Every row comes from one small tree of marks. Brackets hold a mark, then the marks that hang from it, in alphabetical order. Every link used is in the known rows. Which tree was each row made from?
Known rows
{rerog {gope mize}}: .03 .04 -.13 .19 -.07 .21 -.31 -.08 -.01 .10 -.10 .08 -.22 -.16 .00 -.04 -.08 .07 .14 .02 -.20 -.04 -.02 .05 -.11 .00 .13 -.20 .16 -.22 .16 -.07
{meka pafa}: -.01 .08 -.09 .00 .07 -.09 .01 -.01 .09 .18 .15 -.11 -.13 -.12 .13 -.03 -.09 -.02 -.02 .07 .00 -.01 .03 -.08 .17 -.09 .04 .04 -.08 .02 -.07 -.07
{relan {pafa {gope zelus} meka}}: .06 .11 .05 -.23 -.02 .19 -.16 -.10 .04 -.22 -.06 -.58 -.10 -.11 -.11 -.03 .10 .03 .19 .11 .15 .07 .03 .03 -.14 -.05 .07 .14 .09 .15 .07 -.21
{rerog gope}: .07 -.02 -.11 .22 -.09 .15 -.08 -.04 .04 .17 -.09 .03 -.12 -.08 -.02 -.01 .02 .03 .03 .00 -.27 -.06 -.05 .03 .08 -.01 .07 -.16 .12 -.07 -.07 -.03
{meka {pafa {gope bega rerog}} tase}: -.06 .06 .08 -.02 .03 .32 -.11 -.10 .07 .33 -.12 -.48 -.23 -.39 .28 -.04 -.18 .03 .13 .20 -.17 -.02 .10 -.32 -.29 -.10 .07 .03 .06 -.12 -.39 .21
{pafa {meka tase}}: -.01 .04 -.02 -.44 .04 .10 -.19 .01 .09 -.01 -.32 -.22 -.01 .00 -.01 .01 .02 .00 .24 .04 .04 .16 -.07 .12 .00 -.02 .17 -.12 .07 -.06 -.36 .03
{kegoz mise}: .03 -.01 .05 -.27 .20 -.13 .03 -.02 .08 -.02 -.17 -.21 .03 -.05 -.06 -.03 -.05 -.07 .09 -.06 .02 -.01 .01 .03 .10 .02 -.03 .06 .01 .06 -.03 -.19
{pafa {gope bega mise zelus} meka}: -.15 -.04 .23 -.26 -.14 .37 -.16 -.14 -.03 -.07 -.30 -.62 .12 -.17 .01 .04 -.01 .22 .13 .21 .03 .00 .02 -.20 -.39 -.06 -.01 .13 .31 .10 .01 .10
{gope mise pafa zelus}: .00 -.01 .11 .07 .12 .11 .01 -.19 -.01 .03 .00 -.22 .03 -.27 -.10 .02 .03 .45 .01 -.06 .09 .01 .10 -.23 -.52 -.05 -.12 .24 .13 .31 .10 -.03
{relan pafa}: .13 .04 .09 .07 .18 -.05 .00 -.03 .00 -.14 -.05 -.10 -.06 -.08 -.03 -.03 .10 -.04 .02 .06 .16 .04 .02 .09 -.05 .00 -.04 .15 -.03 .03 .19 -.13
{meka {pafa {gope mise}} tase}: -.02 .06 .00 -.04 .23 .08 -.09 -.19 .47 .17 .03 -.62 -.30 -.44 .21 -.03 -.10 .11 .29 .22 -.02 .06 -.01 -.38 -.08 -.12 .18 .14 .13 .04 -.49 .01
{meka tase}: .03 -.01 -.02 -.20 .12 .08 -.12 -.01 .12 .04 -.08 -.06 -.02 -.11 .02 .00 .02 .05 .14 -.01 -.06 .07 .04 -.07 -.12 .00 .09 -.04 .03 -.08 -.30 .02
{relan {pafa {gope mise mize} meka}}: .02 .14 .15 -.08 .14 .10 -.28 -.19 .14 -.31 -.31 -.61 -.29 -.23 .03 -.06 -.03 .09 .34 .31 .42 .14 -.11 .07 -.23 -.01 .16 .14 .22 .00 .23 -.11
{gope {mise kegoz} mize pafa zelus}: -.06 .04 .20 .09 .26 .05 -.13 -.18 .02 -.10 -.18 -.24 -.27 -.32 -.10 -.09 -.09 .58 .11 .06 .20 .10 .12 -.34 -.72 -.03 -.07 .38 .19 .11 .28 .03
{meka {pafa {gope bega}} tase}: -.05 .03 .08 -.16 .09 .24 -.15 -.06 .16 .19 -.14 -.44 -.09 -.37 .23 -.03 -.16 .02 .30 .23 -.18 .03 .04 -.23 -.18 -.09 .11 .12 .10 -.09 -.34 -.01
{gope mise {pafa meka} zelus}: -.04 .01 .08 -.20 .04 .13 -.05 -.17 -.02 -.05 -.22 -.37 .04 -.13 -.15 .02 .03 .41 .11 .00 .22 .10 .01 -.02 -.39 -.06 -.04 .13 .17 .32 .05 -.03
{pafa gope}: -.02 .03 -.02 .05 -.07 .10 -.02 -.06 .13 -.04 .03 -.31 -.11 -.09 .01 -.02 -.06 -.02 .18 .11 -.04 .00 -.03 -.08 .00 -.01 .08 .06 .06 .05 -.09 -.04
{tase meka}: -.05 .01 -.05 -.03 .03 .00 -.04 -.15 -.07 -.16 -.02 .04 .01 -.03 .01 .00 .15 .00 .05 -.03 .19 -.01 -.12 .09 -.04 -.02 -.04 -.03 .06 .16 .32 .06
{relan {pafa gope meka}}: .08 .10 .08 -.12 .02 .08 -.08 -.08 .09 -.25 -.22 -.54 -.14 -.05 -.05 -.03 .05 -.09 .28 .21 .26 .12 -.11 .19 .05 -.02 .13 .12 .08 .09 .05 -.16
{meka {pafa {gope zelus}} tase}: -.01 .12 -.13 -.24 .08 .19 -.19 -.12 .28 .18 .22 -.50 -.24 -.38 .10 -.04 -.06 .12 .24 .05 -.19 .01 .18 -.44 -.16 -.13 .14 .07 .05 .03 -.46 -.15
{rerog {gope bega mize}}: -.02 -.01 .04 .11 -.12 .35 -.35 -.05 -.16 .10 -.34 .10 -.04 -.20 .07 -.02 -.12 .11 .12 .09 -.25 -.08 .01 .06 -.33 .01 .03 -.15 .23 -.29 .27 .00
{pafa {gope bega mize} meka}: -.13 .07 .14 -.27 -.18 .33 -.34 -.04 -.12 -.16 -.45 -.36 -.02 -.09 .05 -.04 -.18 .03 .35 .25 .12 .07 -.05 .14 -.27 .01 .13 -.05 .20 -.14 .21 -.04
{pafa {gope zelus}}: -.04 .03 -.04 -.05 -.12 .21 -.09 -.10 .07 -.01 .18 -.34 -.06 -.15 -.04 .00 .01 .12 .08 .01 -.10 -.04 .11 -.29 -.21 -.04 .01 .06 .09 .11 -.08 -.07
{rerog {gope bega mize pafa zelus}}: .00 .00 .05 .12 -.09 .46 -.36 -.14 -.27 .15 -.28 .04 .01 -.37 -.10 -.02 -.10 .44 .12 -.03 -.21 -.07 .15 -.04 -.72 -.02 -.05 .00 .26 -.01 .38 -.15

Write each row's tree
-.12 .08 .12 .04 -.21 .48 -.30 -.14 -.23 .08 -.09 -.29 -.13 -.29 .07 -.04 -.16 .21 .00 .09 -.10 -.11 .23 -.33 -.72 -.02 -.06 -.03 .18 -.10 .22 .17 | {pafa {gope bega mize rerog zelus}}
-.02 -.04 .20 -.40 .09 .25 -.15 -.03 -.14 -.02 -.63 -.22 .16 -.13 -.05 .02 -.06 .23 .36 .09 .09 .18 -.04 .21 -.40 -.01 .05 .06 .14 .08 -.15 .02 | {gope bega {pafa {meka tase}}}
.00 .11 .00 -.38 .14 .16 -.37 -.10 .01 -.09 -.45 -.18 -.16 -.19 -.12 -.05 -.10 .26 .46 .04 .24 .24 -.04 .23 -.38 .00 .21 -.03 .10 .01 -.06 -.10 | {gope mize {pafa {meka tase}}}
.02 -.01 .09 .21 -.04 .36 -.28 -.13 -.22 .10 -.44 .06 -.05 -.32 -.03 -.03 -.15 .32 .22 .08 -.14 -.01 .00 .15 -.53 .01 .02 .01 .23 -.08 .38 -.08 | {rerog {gope bega mize pafa}}
-.09 -.04 .13 -.13 -.17 .36 -.12 -.07 -.10 .00 -.05 -.30 .12 -.19 .02 .01 -.05 .16 .05 .09 -.18 -.08 .14 -.26 -.40 -.03 -.08 .15 .17 .05 .03 -.01 | {pafa {gope bega zelus}}
-.09 .08 .19 .34 .08 .10 -.07 -.18 .17 -.01 -.18 -.51 -.56 -.27 .13 -.13 -.19 .24 .11 .27 .16 .04 .00 -.45 -.44 -.01 .09 .12 .19 -.12 .03 .36 | {pafa {gope {mise kegoz} mize rerog}}
-.04 -.01 .02 .03 -.18 .46 -.41 -.07 -.22 .14 -.18 .06 .03 -.25 .00 -.02 -.06 .22 .01 .01 -.34 -.12 .16 -.13 -.53 -.02 -.03 -.13 .26 -.23 .30 -.07 | {rerog {gope bega mize zelus}}
-.04 -.03 .17 .08 -.10 .33 .00 -.09 -.37 .20 -.17 -.10 .08 -.22 -.06 .01 -.05 .36 -.16 -.08 -.04 -.07 .21 -.15 -.71 -.04 -.24 .11 .07 .21 .16 .19 | {gope bega pafa rerog zelus}
.02 .04 .25 -.18 -.01 .22 -.10 -.03 -.09 -.24 -.45 -.51 .03 -.11 .02 -.01 .01 -.05 .27 .29 .18 .08 -.07 .20 -.14 -.01 .03 .20 .15 .03 .18 -.11 | {relan {pafa {gope bega} meka}}
-.06 .11 -.07 -.05 -.11 .26 -.32 -.12 .02 -.07 .14 -.28 -.20 -.23 -.05 -.05 -.09 .17 .14 .03 -.02 -.04 .15 -.26 -.39 -.02 .08 .02 .13 -.03 .14 -.12 | {pafa {gope mize zelus}}
-.09 .12 -.15 -.05 .00 .13 -.13 -.27 .11 .02 .31 -.41 -.21 -.29 .07 -.04 .06 .09 .13 .04 .10 -.06 .01 -.26 -.07 -.15 .01 .11 .08 .28 .19 -.08 | {tase {meka {pafa {gope zelus}}}}
-.01 .11 -.02 -.48 .07 .25 -.44 -.14 -.06 -.06 -.29 -.22 -.11 -.23 -.18 -.04 -.05 .39 .36 -.06 .15 .19 .11 .04 -.59 -.04 .14 -.02 .13 .07 -.06 -.14 | {gope mize {pafa {meka tase}} zelus}
.03 .01 .09 .44 .22 .08 -.13 -.17 .13 .03 -.40 -.17 -.44 -.36 -.04 -.11 -.13 .47 .26 .15 .02 .09 -.08 -.13 -.43 -.02 .07 .18 .27 -.01 .16 .03 | {rerog {gope {mise kegoz} mize pafa}}
-.12 -.03 .25 -.02 .06 .17 -.22 -.09 -.11 -.05 -.32 -.06 .08 -.22 .12 -.01 -.11 .20 .04 .17 .10 -.02 .04 -.10 -.51 .01 -.07 .11 .22 -.16 .34 .11 | {gope bega mise mize}
-.08 .14 -.03 -.20 -.13 .19 -.32 -.09 .07 -.18 -.23 -.40 -.24 -.05 -.03 -.05 -.13 .01 .35 .18 .19 .09 -.09 .11 -.06 .00 .24 -.10 .13 -.09 .07 -.09 | {pafa {gope mize} meka}
-.04 -.07 .13 .23 -.03 .32 -.31 -.13 -.08 .11 -.38 -.04 -.05 -.31 .11 -.01 -.09 .21 .07 .16 -.18 -.08 -.02 -.08 -.45 -.01 .01 -.07 .33 -.24 .27 .10 | {rerog {gope bega mise mize}}
-.11 -.04 .25 -.38 .04 .33 -.19 -.12 .16 -.06 -.55 -.63 .05 -.23 .13 .03 -.04 .14 .40 .29 .03 .11 -.10 -.12 -.32 -.04 .15 .09 .31 -.05 -.32 .14 | {pafa {gope bega mise} {meka tase}}
.04 -.05 .08 -.20 -.01 .38 -.24 -.08 -.10 .13 -.71 -.21 .04 -.23 -.06 .02 -.06 .25 .38 .10 -.18 .12 -.10 .26 -.32 -.03 .12 -.07 .27 -.01 -.24 .00 | {rerog {gope bega {pafa {meka tase}}}}
-.05 -.09 .32 .09 .14 .12 .05 -.13 -.12 -.03 -.38 -.16 .17 -.26 .02 .02 -.06 .35 .05 .12 .12 .03 -.02 -.02 -.53 .00 -.15 .31 .18 .18 .19 .08 | {gope bega mise pafa}
-.09 -.01 .12 -.57 -.12 .46 -.30 -.05 -.01 -.04 -.36 -.53 .12 -.18 .01 .02 -.02 .15 .32 .11 -.13 .07 .08 -.15 -.40 -.05 .09 .03 .24 -.01 -.32 .01 | {pafa {gope bega zelus} {meka tase}}
-.06 .05 .07 -.31 .04 .34 -.22 -.07 .12 .21 .00 -.49 -.05 -.43 .16 -.01 -.10 .17 .21 .13 -.25 -.02 .20 -.41 -.38 -.13 .04 .13 .12 -.04 -.32 -.06 | {meka {pafa {gope bega zelus}} tase}
.03 .10 -.15 -.06 -.12 .35 -.42 -.16 -.14 .06 -.27 -.15 -.19 -.20 -.21 -.04 -.06 .38 .26 -.06 -.04 .06 .01 .14 -.39 -.04 .13 -.12 .22 .08 .21 -.19 | {rerog {gope mize {pafa meka} zelus}}
-.09 .08 .05 .02 .00 .24 -.30 -.21 .16 -.07 .07 -.41 -.20 -.34 .02 -.04 -.06 .27 .14 .09 .07 -.03 .12 -.40 -.52 -.03 .07 .08 .23 .01 .14 -.03 | {pafa {gope mise mize zelus}}
-.07 .04 .08 .05 -.12 .18 -.01 -.17 .12 .02 -.25 -.64 -.27 -.10 .07 -.01 -.07 .09 .08 .20 .17 .04 -.11 -.11 -.11 -.04 .14 -.07 .17 .10 -.19 .29 | {pafa {gope mise rerog} meka}
.11 .10 .09 .29 .04 .11 .03 -.12 .03 -.04 -.01 -.42 -.30 -.22 .03 -.06 .02 -.04 .03 .15 .14 -.02 .03 -.07 -.19 -.01 .01 .10 -.01 .08 .02 .08 | {relan {pafa {gope rerog}}}
.01 .11 -.11 -.12 .14 .09 -.14 -.09 .36 .17 .09 -.47 -.29 -.34 .17 -.04 -.11 .00 .32 .15 -.11 .06 .03 -.26 .05 -.10 .21 .05 .02 -.02 -.49 -.12 | {meka {pafa gope} tase}
-.13 .13 .05 -.13 -.06 .32 -.33 -.12 -.05 .10 .07 -.36 -.15 -.40 .16 -.06 -.22 .19 .14 .17 -.12 -.07 .20 -.33 -.43 -.10 .02 .11 .13 -.08 .19 -.13 | {meka {pafa {gope bega mize zelus}}}
-.07 .10 -.13 .05 .05 .03 -.05 -.25 .17 -.02 .17 -.36 -.26 -.24 .15 -.05 -.01 -.04 .20 .13 .15 -.02 -.13 -.07 .11 -.11 .09 .09 .03 .22 .16 -.06 | {tase {meka {pafa gope}}}
-.04 .15 -.04 -.25 -.08 .32 -.40 -.13 .09 .03 -.31 -.48 -.39 -.18 .04 -.07 -.15 .05 .36 .15 .10 .12 -.02 -.05 -.29 -.01 .29 -.25 .13 -.16 -.30 .16 | {pafa {gope mize rerog} {meka tase}}
-.02 .18 -.11 -.16 .14 .13 -.35 -.13 .31 .09 .05 -.41 -.39 -.42 .16 -.09 -.21 .05 .41 .19 -.03 .08 .06 -.24 -.15 -.08 .27 .01 .06 -.17 -.25 -.15 | {meka {pafa {gope mize}} tase}
-.06 .05 .18 -.44 .10 .30 -.38 -.06 -.18 -.08 -.67 -.16 .04 -.22 -.05 -.02 -.15 .29 .43 .11 .18 .20 .00 .24 -.60 .00 .11 .00 .17 -.07 .08 -.05 | {gope bega mize {pafa {meka tase}}}
.05 .20 .03 .02 -.03 .18 -.26 -.13 -.04 -.17 -.28 -.52 -.43 -.16 .00 -.09 -.06 -.02 .21 .22 .32 .09 -.03 .12 -.24 -.01 .14 -.05 .07 -.04 .23 .03 | {relan {pafa {gope mize rerog} meka}}
.03 .11 .24 .20 .01 .31 -.21 -.12 -.18 -.09 -.27 -.34 -.22 -.33 .12 -.08 -.10 .04 .08 .24 .13 -.03 .10 -.07 -.58 .01 -.03 .09 .10 -.12 .40 .08 | {relan {pafa {gope bega mize rerog}}}
-.06 .07 .07 .24 .04 .10 -.16 -.15 -.02 .09 -.09 -.13 -.25 -.21 .10 -.04 -.11 .17 -.09 .08 .17 -.03 .06 -.20 -.44 .00 .00 -.07 .11 -.08 .15 .29 | {gope mise mize rerog}
-.12 .20 -.16 -.08 .01 .17 -.34 -.30 .06 -.04 .27 -.34 -.33 -.38 .11 -.08 -.03 .16 .20 .06 .16 -.05 .04 -.25 -.28 -.13 .09 .04 .10 .13 .38 -.14 | {tase {meka {pafa {gope mize zelus}}}}
-.16 -.04 .36 -.06 .11 .18 -.19 -.07 -.11 -.09 -.30 -.18 -.05 -.23 .06 -.06 -.07 .40 -.01 .16 .05 .01 .16 -.45 -.72 -.03 -.14 .26 .27 -.15 .33 .18 | {gope bega {mise kegoz} mize zelus}
-.11 -.08 .38 .11 .04 .21 .08 -.06 -.17 .12 -.25 -.27 -.09 -.18 .09 -.03 -.01 .37 -.26 .11 -.05 -.06 .16 -.53 -.65 -.05 -.23 .22 .21 -.03 .03 .48 | {gope bega {mise kegoz} rerog zelus}
-.15 .01 .21 -.07 -.04 .38 -.32 -.19 -.04 -.04 -.13 -.39 .02 -.39 .08 -.01 -.11 .32 .10 .19 -.02 -.07 .16 -.38 -.71 -.03 -.05 .17 .31 -.05 .26 .04 | {pafa {gope bega mise mize zelus}}
-.05 .08 -.02 -.02 -.21 .20 -.04 -.08 .01 .04 -.17 -.48 -.26 .01 .03 -.03 -.10 -.05 .13 .12 .09 .03 -.08 .03 .01 -.03 .15 -.14 .06 .05 -.16 .19 | {pafa {gope rerog} meka}
.10 -.01 -.12 .20 -.05 .25 -.10 -.14 -.07 .18 -.01 -.04 -.10 -.24 -.19 .00 .03 .36 .09 -.13 -.24 -.04 .08 -.06 -.32 -.04 -.02 .02 .15 .19 -.01 -.14 | {rerog {gope pafa zelus}}
